Every row comes from one small tree of marks. The marks that hang from a mark follow it in brackets, in alphabetical order. Every link used is in the known rows. Which tree was each row made from?
Known rows:
Y(D Q(B) Z(N P)): 8 -25 226 -239 223 -81 -170 -116 -503 -42 -215 -700 9 37 155 -191 -77
 151 -165 -24 -245 114 143 -36
T(H Z(P)): -61 68 -8 230 256 86 -455 -173 -80 53 -127 77 60 259 12 38 121 -57 -114
 -293 358 171 110 44
H(T(Z(N P Y))): 134 81 134 75 93 47 -312 1 -174 128 -115 -31 -134 227 241 -379 95 188
 -148 69 438 122 164 183
Q(B(D)): -18 -8 -141 -159 -49 -84 45 -64 -116 -40 -177 -156 -75 308 149 113 -157
 -49 108 -35 -31 205 131 85
Z(E P Y): 85 242 176 247 -7 111 301 68 -303 -155 -163 -127 61 80 117 -263 13 174
 -139 154 385 115 -46 54
H(T(Z(E N P))): 211 16 171 74 -129 12 -186 -9 -130 211 -263 1 133 124 246 -367 66 127
 -133 74 243 394 56 162
B(D Z(E N(Q) P)): -33 108 117 45 -309 -32 109 -147 -267 -239 -467 -242 -204 346 48 -78 -19
 156 73 134 147 552 61 -53
T(Z(E N P Y)): 142 322 305 235 -28 159 -71 68 -330 115 -227 -234 -46 285 129 -356 74
 201 -240 33 430 198 3 -9
Y(D Q(P) Z(E(S))): -26 -103 214 -113 22 -70 135 -170 -138 152 -271 -284 399 -254 137 -88 22
 254 -64 433 -573 -72 40 -53
N(Z): 10 208 70 99 -7 24 126 -128 -31 108 -126 -100 124 54 31 -111 83 57 -26
 -23 -208 70 -71 1
H(T(Z(N))): 135 -69 82 -74 -24 -42 -404 -24 44 306 -109 91 -27 107 195 -226 51 100
 -52 67 169 168 102 132
B(D Z(E)): -106 25 -67 49 -239 -76 197 -118 72 -13 -425 -66 -119 248 104 -11 -116
 95 119 224 72 492 5 -67
N(Z(E)): 88 266 165 187 -173 29 279 -92 -72 163 -259 -81 339 -30 90 -191 56 108
 -44 109 -169 220 -174 -15
T(H Z): -66 60 -8 131 214 34 -536 -153 77 202 -94 189 113 156 30 114 79 -30 -44
 -175 320 84 56 -18
Y(Q(B P) Z): -172 -214 -1 -39 116 -139 -38 -90 -242 -78 -52 -184 57 -39 135 -109 -18
 17 -141 66 -501 10 250 8
Z(E N Y(Q(B P))): -10 296 255 68 -130 -14 123 225 -396 74 -76 -201 -57 11 185 -317 -50 282
 -103 302 -56 -26 150 84
Y(D Q(B) Z(E P)): 64 -84 173 -115 139 -81 64 -156 -435 -104 -374 -557 405 -87 212 -120
 -118 87 -219 79 -122 256 19 -21
B(Z(N P)): -89 39 97 88 -20 50 -52 -15 -205 -74 -135 -275 -467 269 -10 -264 17 156
 -39 -116 7 316 125 -28
N(Z(Y(D))): 28 368 174 31 105 29 125 -150 -82 61 -152 -277 103 46 170 -134 59 232
 -90 148 100 -130 -78 -15
H(T(Z(E(S) N P))): 268 -19 171 11 -95 98 -162 -34 -176 357 -286 -10 178 122 214 -326 74 228
 -41 105 43 308 56 235
Y(Q): -69 0 -56 -43 27 -26 -76 66 -63 56 -17 -31 112 -113 -89 74 -31 -23 -35
 35 -164 -92 38 35
Q(B(D Z) P): -266 -110 -209 -31 -143 -154 85 -136 -29 -173 -181 -109 -410 443 199 -5
 -103 32 43 18 -227 332 344 79
Y(D Q(B P)): -140 -26 -46 -191 12 -158 -76 -28 -120 -77 -17 -264 95 -27 142 84 -79 16
 -129 42 -324 -116 233 118
Q(B): 42 -55 -45 -95 32 -26 -50 13 -150 -31 -15 -111 -4 106 114 25 -93 -25 -27
 -143 -30 93 83 93

Write each row's tree:
172 -112 38 44 -110 -55 -195 -50 110 246 -251 224 322 -12 253 -178 18 45
 -106 155 256 290 1 153
H(T(Z(E)))
-216 172 149 -37 16 -68 -106 26 -100 -19 -78 -304 -435 107 93 -215 -1
 345 -97 264 -3 -85 207 -48
B(Z(N Y(D Q(P))))
-80 -5 -188 -188 -25 -98 -37 3 -176 4 -177 -176 60 162 50 180 -173 -67
 60 9 -160 112 162 117
Y(Q(B(D)))
-122 -94 -193 -127 -46 -100 -22 -120 -73 -77 -271 -186 -301 391 156 90
 -183 20 97 -62 -12 395 182 48
Q(B(D Z))
68 238 159 123 79 83 -110 -18 -236 40 -305 -298 286 107 125 -109 18 117
 -336 96 413 61 5 49
T(Z(E P Y(D Q)))
134 -37 89 16 8 9 -339 -40 -104 162 -142 -17 -64 205 176 -308 88 77 -110
 -38 205 250 149 192
H(T(Z(N P)))
-16 -76 -66 -42 4 66 65 16 -342 58 -275 -252 70 81 43 -30 -124 142 -46
 -76 -279 294 120 185
Y(Q(B(Z(E(S) P))))
-108 37 -60 146 -193 -29 271 -138 -92 -152 -460 -177 -159 365 84 -103
 -82 76 48 98 120 586 56 -9
B(D Z(E P))
94 138 273 -22 -117 125 25 -7 -284 46 -251 -102 -151 50 76 -134 20 466
 63 275 152 105 -36 -24
B(Z(E(S) N(Q) Y))
169 30 88 135 -32 200 -9 -71 -193 214 -285 -113 262 192 41 -93 75 77
 -154 -82 2 240 -24 112
T(Z(E(S) P))
96 284 169 281 -138 84 344 -111 -229 20 -295 -200 294 77 78 -260 86 84
 -118 -8 -129 320 -127 41
N(Z(E P))
145 148 77 -74 46 128 167 135 -368 208 -173 -128 265 -79 142 -38 -120
 302 -6 246 -69 -94 9 177
Z(E(S) Y(Q(B)))
-112 42 17 -18 -162 -36 -54 -181 -239 -280 -323 -267 -398 434 -1 3 2 108
 95 -5 100 400 165 -40
B(D Z(N(Q) P))
167 -75 268 -73 106 63 211 -249 -279 47 -356 -443 329 -77 171 -163 17
 256 -67 201 -189 159 -99 -62
Y(D Z(E(S) P))
125 340 291 107 150 199 -349 -17 -194 463 -215 52 94 161 121 -141 88 378
 35 137 335 23 -17 -7
T(H Z(E(S) N Y))
90 23 223 26 -189 129 61 -78 -347 -69 -308 -209 -90 120 -4 -133 57 314
 25 28 -68 344 10 29
B(Z(E(S) N(Q) P))
195 34 424 -238 18 27 81 -156 -235 282 -320 -448 206 -141 183 -221 -11
 387 43 356 -262 81 -127 -153
Y(D Z(E(S) N))
123 209 195 55 37 50 -111 -43 -27 142 -262 -147 231 106 216 -90 2 158
 -244 165 504 37 -82 -50
T(Z(E Y(D)))
-51 56 85 -147 -232 -124 -78 -72 -265 -209 -82 -140 -197 264 115 70 9 63
 78 60 -187 85 243 45
Z(N(Q(B(D) P)))
138 -119 202 -21 35 63 203 -138 -150 194 -260 -117 289 -146 104 -150 8
 230 39 250 -263 128 -112 -85
Y(Z(E(S)))
-72 150 96 100 -267 -10 211 -77 -202 -48 -445 -317 -332 408 85 -239 -68
 185 85 134 66 605 65 -50
B(D Z(E N P))
193 333 428 -104 -133 -1 11 6 -289 -103 -199 -247 142 -106 174 -89 4 339
 -60 378 428 -74 -122 -90
Z(E N(Q) Y(D))
-100 57 46 -47 119 -16 -52 -82 13 -80 -136 -201 -287 113 153 -77 -56 248
 -66 140 331 4 54 -60
B(Z(Y(D)))
-33 171 144 81 174 50 -584 -84 -44 302 -87 57 -42 198 24 -31 97 74 -5
 -149 244 98 75 -58
T(H Z(N))
-15 124 -32 62 204 60 23 95 -451 -178 -38 -260 -65 152 72 -83 -61 83
 -164 -70 171 -57 181 176
Z(P Y(Q(B)))
168 -6 359 -79 -29 78 133 -79 -263 292 -254 -244 117 -95 99 -287 24 336
 82 294 -326 148 -109 -125
Y(Z(E(S) N))
-124 -77 -198 -40 -6 -52 54 -144 -212 -204 -302 -296 -348 488 141 8 -150
 -2 35 -170 23 486 238 109
Q(B(D Z(P)))
-21 -67 -17 20 83 8 -116 -110 -369 -437 -127 -143 -189 228 128 48 -23
 100 -126 -183 337 150 170 87
N(Q(B(Z(P Y))))
-38 -34 209 -90 121 -49 -145 -12 -250 148 -104 -276 -18 -119 -24 -184 17
 141 -35 162 -308 11 40 -154
Y(Q Z(N))
-47 48 200 -25 -204 -58 -108 -14 -164 -181 60 -13 -147 25 -3 -35 133 105
 -8 76 -155 -79 135 -22
Z(N(Q(P)))
53 242 247 150 25 58 -424 -47 -62 345 -219 73 146 111 84 -94 68 126 -24
 -15 303 253 -35 -76
T(H Z(E N))
-159 -28 -154 -46 -144 -138 119 -78 -84 -144 -93 -89 -176 350 188 47 -79
 -40 58 56 -267 136 297 125
Q(B(D) P)
